Each row comes from the steps of one walk. Every step used is in the known rows, and no mark comes twice. Write the walk behind each row, first mark first.
In the rows, zero is written as 128.
Known rows:
X, A, T, J: [165 120 131 136 151 138  83 119 197 102 164 116 143 142 146 162]
T, A, X, K, J: [ 86 135 103 107  87 123  73 160 106  96 201 121 112  99 191 116]
J, T, A, X: [119  71 129 102 165 143 157 136 127  80 112 144 143 178  71 113]
A, T, J: [164 100 133 138 149 145  82 123 204  69 166 146 151 153 136 152]
X, A, T: [167 149 127 135  95 127 142 137 142 131 138 104 134 137 199 156]
T, J: [138  97 139 152 176 133  85 104 200  78 172 149 153 141  91 136]
K, J, T, A: [128 149 140  90 115 138 168 139 179  84 148 103 144 152  84 137]
J, T: [132  96 145 140 126 142 212 134 190 130  92 140 138 150  50 119]
J, T, X, A: [122 142 127 152 136 118 193 113 114 204 127  89 113 107 118 135]
J, K: [143 122 157 144 161 125  86 102 120  73  94 148 142 106 134 119]
J, T, A: [138 134 149 101 136 137 175 127 179  88 121 110 146 178  45 139]
X, A: [130 157 132 156 135 106 149 110 130 163 145  91 131 112 143 137]
K, J: [107 145 121 133  90 121 135 141 145  88 202 135 144  78 196 114]
J, K, X, A: [142 166 124 117 132 110 101  92 110 199  94  86 108  58 146 125]
A, X: [112  59 121 141 160 131 140 130 103  86 131 171 146 147 123  98]
K, J, T, A, X, R: [122 130 128 114 126 141 170 167  74 127  87 151 136 196 129 138]
T, X, K: [ 95 124 114 155 107 116  94 130  81 155 162 135  90 131 134 120]

Write each row's walk:
[100 100 120 116  93 144 164 165 160 137 128 127 110 116 104 114]	A, X, K, J, T
[120 152 124 160 138 107 163 106  91 187 154  94 118 101 154 134]	T, X, A
[106 120 125 122  84 141 166 160 174 141 134 120 112 112 103 120]	X, K, J, T
[115 151 121 143 121 118 189 122 114 202 147  83 111  89 147 135]	K, J, T, X, A
[141 161 122 129 101 126 153 136  81 189  68 157 123 146 132 129]	K, X, R
[164 158 129 112 116 138 100 133  88 167  47 153 120 141 151 145]	A, T, J, K, X, R
[144 132 125 101 126 125  81  93 118 148  75 143 115  58 123  99]	J, K, X
[135 166 114 124 117 108 132 100 123 210 120  87 112  72 138 123]	K, X, A
[150 108 156 140 191 134  41  93 157  61 111 147 144 110 114 132]	T, J, K
[129 128 131 129 142 133 154 153  59 119  86 160 142 211 126 139]	T, A, X, R
[151 157 131 121 129 132 102 124  87 172  50 155 119 134 128 136]	T, J, K, X, R
[ 91 152 110 130  71 117  82 153 125 112 205 123 112  82 198 119]	X, K, J
[ 97 103 112 120 128 123  62 143  90 108 146 130 102 165 112 119]	T, A, X, K
[117  82 126 110 166 132 126 128 104  64 140 149 149 170 105 113]	T, A, X
